Known rows, with every step that occurs:
tugi, zusap, disera, moruri: [ 0.25 -1.79  1.59  1.46 -0.94 -3.41  1.00 -0.08 -0.51 -0.92  0.39  0.99
  1.16 -0.13 -0.19 -0.89  1.04  0.16 -0.25 -2.70  0.16  0.51 -0.18  0.36
  0.74]
tugi, zusap, disera, moruri, nopu: [-0.44 -2.26  1.34  1.35 -0.83 -2.06 -3.81 -0.77  0.21  0.62  0.61  1.20
  1.42 -0.14  0.38 -0.87  1.30 -0.25 -0.52 -0.78 -0.28  1.23  0.17 -0.01
  2.83]
saze, niva, nopu: [ 0.11 -0.02 -0.58 -0.78 -0.77 -0.85  2.05  1.14 -0.04  0.00  0.27  0.36
 -0.61  0.03  2.65 -0.52 -5.23  1.21 -0.05  0.77 -0.41  0.75  0.94  0.21
 -1.15]
zusap, disera: [ 0.54  1.01 -0.08 -0.04 -0.91 -2.30 -1.19 -0.21 -0.05 -1.55  0.63  0.44
  1.18  0.02  0.00 -0.58  0.58 -0.11 -0.06 -2.75 -0.64  0.47  0.03  0.33
 -0.67]
disera, zusap, tugi: [ 0.12  2.44  0.63  0.17  0.54 -0.39 -0.23  0.27 -0.69  0.91 -1.41 -0.23
 -1.49 -0.34 -0.39 -0.10  2.66 -0.77 -0.65  2.27 -0.44 -1.17  0.41  0.99
 -1.55]
disera, zusap: [ 0.22  2.47  0.25 -0.19 -0.29 -1.27 -0.64  0.31  0.05 -0.28  0.08 -0.05
 -1.20 -0.19  1.09 -0.44  0.23 -0.45 -0.36  2.46 -0.78 -1.07  0.61  0.79
 -1.18]
saze, niva, tugi, zusap, disera: [ 1.02  0.05  1.66  0.96 -1.43 -1.23 -0.93  0.07 -0.60 -0.40  1.10 -0.01
  1.16 -0.29 -1.74  0.15 -3.27  0.96  0.12 -7.66 -0.97  1.49 -0.80  0.75
  0.99]
nopu, niva: [ 0.35 -0.63 -0.86 -0.95 -0.40 -1.44  0.11  0.62  0.20 -0.42  0.65  0.11
  0.34  0.59  1.28 -0.41  0.01  0.29  0.79 -0.15  0.03 -0.64 -0.08 -1.04
 -0.38]
niva, nopu: [-0.20  1.01 -0.76 -0.65 -1.01 -0.82  1.98  1.22 -0.15 -0.19 -0.33 -0.46
  0.53  0.20  2.41 -0.49 -1.04  0.04 -0.16  4.00 -0.36  0.59 -0.12  0.27
 -1.00]
zusap, disera, moruri, tugi, niva, nopu: [-0.22 -1.79 -0.78  1.42  0.02  0.25  4.50 -0.62 -0.56 -2.81 -0.59  0.92
 -1.60 -0.02 -1.52 -0.16 -0.77  0.17  0.56 -1.34  1.22  0.48  1.70  0.06
 -1.27]
moruri, tugi, zusap, disera: [ 0.67  0.44  1.30  1.44 -0.72 -0.29 -1.07 -0.20  0.03 -3.33  0.13  0.71
  1.37 -0.45 -0.79 -0.46  2.40 -0.59 -0.45 -3.83 -0.63  1.17 -0.36  1.36
  0.29]
saze, niva, tugi, zusap, disera, moruri: [ 0.55 -2.50  1.73  1.53 -1.00 -2.39  1.83  0.02 -0.91 -0.31  1.18  0.24
  0.25 -0.19 -2.24 -0.32 -3.07  1.30  0.02 -6.95 -0.10  0.88 -0.53  0.56
  1.24]
tugi, niva: [ 0.59  0.95 -1.01 -0.09 -0.43  0.49 -1.14 -0.71  0.13 -0.60 -0.82  0.22
 -0.39  0.20  0.57  0.62 -3.36  0.20  0.16  0.07 -0.54  0.10  0.74 -0.21
 -1.63]
saze, niva, tugi, moruri, nopu: [-0.38  0.83 -0.47 -1.70 -0.50  2.81 -1.54 -0.13  1.01  1.26  1.25 -0.79
  0.77  0.06 -0.46  0.47 -3.10  0.98 -0.77 -0.41 -0.75  1.33 -0.90  0.07
  0.95]
zusap, disera, moruri, tugi, niva, nopu, lofadu: [-0.38 -1.73 -1.08  0.96  1.11  0.49  5.17 -0.48  0.03 -2.79 -0.42  1.19
 -1.66 -0.52 -0.97 -0.46 -0.54  0.06  0.21 -2.23  1.66 -1.70  2.35  0.49
 -1.64]
zusap, disera, moruri: [ 0.16 -1.64 -0.02  0.44 -0.41 -3.57  1.68 -0.29 -0.29 -1.40  0.70  0.69
  0.39  0.13 -0.43 -1.06  0.81  0.20 -0.15 -2.18  0.29 -0.19  0.25  0.12
 -0.47]
disera, zusap, tugi, moruri, nopu, niva: [-0.83  1.63  0.25 -1.33  0.80  1.91 -1.81 -0.03  0.50  2.62 -0.17  0.32
 -1.14  0.05 -0.52  0.45  4.64 -0.40  0.13  3.49  0.65 -0.69  0.72 -1.07
  0.43]
niva, tugi, zusap: [ 0.47  0.81  0.98  0.71 -1.38  0.09 -0.22  0.74 -0.43 -0.01 -0.14 -1.53
  1.78  0.05 -0.51  0.28 -0.08 -0.32 -0.49 -0.43 -1.14  0.98 -2.28  0.99
  0.91]
niva, nopu, lofadu: [-0.32  1.03 -1.00 -1.05 -0.12 -0.55  2.76  1.37  0.35 -0.15 -0.09 -0.22
  0.56 -0.27  2.97 -0.78 -0.98 -0.08 -0.65  3.07  0.09 -1.68  0.44  0.76
 -1.43]
niva, saze: [ 0.40  1.30 -0.04 -0.41  1.69 -1.58 -0.53  0.29  0.18 -0.59 -0.02 -0.60
  0.67 -0.23  4.04 -0.22 -2.25 -0.43  0.16  3.67 -0.53  0.03 -0.79  0.24
 -1.00]
niva, tugi, moruri, nopu: [-0.65  1.66 -0.67 -1.58 -0.94  2.64 -1.71  0.01  0.93  1.10  0.58 -1.60
  1.79  0.24 -0.72  0.47  1.09 -0.34 -0.97  2.78 -0.64  1.13 -1.97  0.16
  1.15]
saze, niva, tugi, zusap, disera, moruri, nopu: [-0.10 -2.96  1.48  1.45 -0.96 -1.20 -2.66 -0.72 -0.28  1.28  1.28  0.51
  0.50 -0.21 -1.71 -0.31 -2.51  0.84 -0.12 -5.24 -0.41  1.55 -0.18  0.25
  3.52]

Rows:
[-0.95  3.13  0.34 -1.31  1.59  2.45 -1.62 -0.08  1.03  2.39 -0.69  0.22
 -0.64 -0.85  0.25  0.04  4.41 -0.90 -1.66  4.03  0.21 -2.41  0.98  0.89
 -0.59] -> disera, zusap, tugi, moruri, nopu, lofadu
[-0.62 -3.57  0.54  0.82 -0.64 -0.20 -1.61  0.27 -0.12  1.96  0.73 -0.69
  0.68  0.58 -0.45 -0.06  1.03 -0.02  0.42  0.68  0.36  0.35 -1.31 -1.11
  3.89] -> disera, moruri, nopu, niva, tugi, zusap
[ 0.40 -0.12 -0.34 -0.84  1.84 -1.87  0.01  0.60  0.16 -0.38  0.67 -0.29
  0.25  0.21  3.94 -0.10 -1.65  0.00  1.51  2.22  0.36 -0.45 -0.52 -1.26
 -0.32] -> nopu, niva, saze
[ 0.56  0.62 -1.20  0.29  0.37  2.60 -0.24 -0.92  0.39 -2.79 -1.03  0.21
 -1.01 -0.02 -0.51  0.56 -1.80 -0.29 -0.08 -0.60 -0.34  0.06  0.69  0.58
 -1.76] -> moruri, tugi, niva
[-0.63 -0.01 -0.90 -2.17 -0.28  1.50 -1.96  0.13  1.49  1.00  1.17  0.32
  1.13  0.55  1.24  0.06  1.07  0.25  0.11  2.46  0.30  0.49 -0.12 -1.63
  0.88] -> tugi, moruri, nopu, niva
[-0.58 -1.83 -1.60  0.45  1.26  1.86  5.70  0.06  0.27 -2.07 -1.11  0.44
 -2.01 -0.36  0.50 -0.26 -1.69  0.16 -0.24  1.91  1.43 -2.11  1.72  0.60
 -2.03] -> disera, moruri, tugi, niva, nopu, lofadu
[ 0.21 -1.50  1.58  1.63 -1.30 -2.40  1.69  0.12 -1.02 -0.48  0.56 -0.52
  1.34 -0.03 -2.28 -0.40  1.14  0.01 -0.24 -3.63  0.05  0.84 -1.63  0.69
  1.39] -> niva, tugi, zusap, disera, moruri
[ 0.54  0.88 -0.62  0.23  0.39  1.48 -0.52 -0.82 -0.60  0.81 -2.25  0.10
 -0.72  0.13 -0.78  0.86 -0.95 -0.10  0.00  0.15 -0.28 -0.01  0.36  0.02
 -2.08] -> zusap, tugi, niva
[ 0.53 -0.59  0.65  0.18 -1.24 -0.40  0.22  0.95 -0.50  0.36  0.53 -1.22
  1.26  0.46 -0.73  0.40  0.46  0.11  0.69 -1.63 -0.17  0.50 -2.00 -0.52
  1.39] -> nopu, niva, tugi, zusap
[ 0.42  2.45  0.18  0.73  0.79  1.19 -0.84 -0.81 -0.79  1.22 -2.18  0.24
 -2.64 -0.28 -1.26  1.01 -0.28 -0.47  0.16  1.10 -0.18 -1.03  1.53  0.35
 -2.00] -> disera, zusap, tugi, niva
[-0.16  2.61  0.01  0.71  0.25  1.26  1.75  0.12 -1.21  1.72 -2.44  0.05
 -2.80 -0.23 -0.41  0.88 -0.40 -0.40  0.38  3.72  0.35 -0.32  1.83  0.26
 -2.18] -> disera, zusap, tugi, niva, nopu
[-0.73 -3.72 -1.07 -0.45  0.17 -1.19 -1.81 -0.14  0.58  1.14  0.86  0.52
 -0.27  0.69  1.56 -0.83  0.40  0.22  0.47  2.29  0.54 -0.60  0.51 -1.59
  1.88] -> disera, moruri, nopu, niva
[-0.24 -3.37  1.64  1.19  1.49 -3.14 -3.10 -0.46  0.06  0.97  1.28  1.32
  0.80 -0.04  2.84 -0.45  0.53 -0.11  1.49 -0.05  0.96  0.63  0.25 -1.71
  3.47] -> tugi, zusap, disera, moruri, nopu, niva, saze
[ 0.48  3.00  0.74  0.91  2.96  0.71 -0.84 -0.76 -0.93  1.37 -2.15 -0.04
 -2.81 -0.62  1.20  1.20 -1.43 -0.76  0.70  3.45  0.21 -0.84  1.15  0.12
 -1.92] -> disera, zusap, tugi, niva, saze
[ 0.35 -0.30 -0.89 -0.85 -0.66 -0.44  0.91  0.78 -0.28 -0.13  0.78 -1.44
  0.56  0.74 -0.88  0.15 -0.09  0.09  0.84 -1.20 -0.04 -0.34 -1.55 -0.73
  0.30] -> nopu, niva, tugi
[-0.66 -0.02 -0.54 -1.83  0.61  2.15 -1.65  0.02  0.65  2.19 -0.27  0.14
  0.82  0.41  0.04  0.31  3.73 -0.06 -0.12  2.49  0.48  0.30 -0.51 -1.40
  0.44] -> zusap, tugi, moruri, nopu, niva
[ 0.32  1.21 -0.23 -1.69 -0.52  1.37  3.30  0.59  0.35 -0.03  1.06 -1.00
  0.45  0.05 -1.17  0.55 -3.54  1.45 -0.58 -2.24 -0.37  0.71 -1.37  0.32
 -1.35] -> saze, niva, tugi, moruri
[-0.83  3.01  0.59 -0.84  0.75  2.29 -2.19 -0.27  0.54  2.32 -0.90 -0.06
 -0.65 -0.36 -0.46  0.38  4.27 -0.72 -1.17  5.03 -0.26 -0.14  0.39  0.38
 -0.17] -> disera, zusap, tugi, moruri, nopu
[-0.29 -0.76 -1.24 -0.90 -0.77  0.78 -3.78  0.09  0.36  1.44  0.97 -1.19
  0.69  0.70 -0.35  0.18  0.44 -0.37  0.55  0.52 -0.38  0.14 -1.21 -1.06
  2.41] -> moruri, nopu, niva, tugi
[-0.31 -1.02 -1.10 -1.13 -0.34 -0.11 -4.63 -0.08  0.87  1.07  0.82  0.31
  0.48  0.56  1.96 -0.39  0.28 -0.18  0.58  1.53 -0.38 -0.07  0.31 -1.36
  1.75] -> moruri, nopu, niva
[-0.05  1.87 -0.02 -1.38  0.35  1.28  2.42  0.46  0.04  0.44 -1.18 -0.43
  1.21  0.01 -0.37  0.30  2.58  0.05 -1.12  2.08  0.03  0.29 -1.29  0.42
 -2.15] -> zusap, tugi, moruri
[-0.20  3.58  0.81 -0.89  0.73  1.07  2.38  0.44 -0.08  0.90 -1.06 -0.18
 -0.86 -0.37 -0.96  0.25  3.63 -0.34 -0.97  2.97  0.14 -0.85 -0.07  0.72
 -2.34] -> disera, zusap, tugi, moruri
[ 0.30 -1.95 -0.57  1.36  0.60 -0.05  2.02 -1.49 -0.17 -3.36 -0.32  1.11
 -1.48 -0.08 -2.46 -0.14 -0.47  0.11  0.38 -4.02  0.72 -0.02  1.38  0.21
 -1.27] -> zusap, disera, moruri, tugi, niva
[ 0.71  1.23 -0.40  0.03  1.80 -0.14 -0.83 -0.75  0.06 -0.25 -0.79 -0.15
 -0.58 -0.14  3.14  0.89 -4.97 -0.09  0.87  2.46 -0.22  0.27  0.34 -0.39
 -1.60] -> tugi, niva, saze
[ 0.04 -1.92 -0.21  0.82  0.34 -1.38  2.44 -0.40 -0.04 -3.68  0.43  0.67
 -0.18 -0.13 -1.57 -1.19  2.36 -0.22 -0.33 -2.68  0.43 -0.21  0.18  0.90
 -0.58] -> zusap, disera, moruri, tugi
[-0.55 -3.27 -0.62  0.15 -0.41 -1.63 -1.53 -0.49 -0.23  0.78  1.66 -0.23
  0.33  0.66 -2.13 -0.50  1.97 -0.02  0.99 -2.96  0.71  0.16 -0.56 -1.45
  3.02] -> zusap, disera, moruri, nopu, niva, tugi
[-0.45  0.96 -0.70 -2.05  0.42  2.97 -0.82  0.04  1.60  1.35  1.44 -0.56
  0.65 -0.44  0.06  0.29 -2.99  0.88 -1.20 -1.30 -0.37 -0.97 -0.29  0.53
  0.47] -> saze, niva, tugi, moruri, nopu, lofadu
[ 0.09 -0.91  0.92  0.70 -1.54 -0.37 -4.96 -0.26 -0.21  1.07  1.37 -0.25
  1.89  0.32 -1.44  0.29  1.95 -0.46  0.86 -4.09 -0.32  1.46 -0.99 -0.95
  3.92] -> moruri, nopu, niva, tugi, zusap, disera
[-0.24  2.67 -0.22  0.26  1.15  1.51  2.49  0.22 -0.70  1.77 -2.25  0.37
 -2.84 -0.69  0.26  0.63 -0.34 -0.49 -0.05  2.76  0.77 -2.57  2.49  0.63
 -2.45] -> disera, zusap, tugi, niva, nopu, lofadu
[ 0.23 -3.06  1.20  1.20 -1.06 -2.88  2.49  0.43 -1.12 -0.29  1.30 -0.16
  0.87  0.43 -2.61 -0.26  1.82  0.49  0.99 -5.41  0.93  0.36 -1.34 -0.80
  2.01] -> nopu, niva, tugi, zusap, disera, moruri
[ 0.46  0.21  0.85  0.81 -0.39  1.13 -0.51  0.35  0.28 -2.62 -0.53 -0.02
  1.03 -0.33  0.56 -0.22  1.29 -0.59 -0.79  0.24 -0.87  0.76 -0.85  1.51
  0.02] -> moruri, tugi, zusap
[-0.01  0.65 -1.35  0.38 -0.27  2.82  2.38 -0.05  0.04 -2.29 -1.34 -0.04
 -1.36  0.02  0.21  0.50 -2.34 -0.14  0.26  2.11  0.14  0.70  1.04  0.49
 -1.93] -> moruri, tugi, niva, nopu
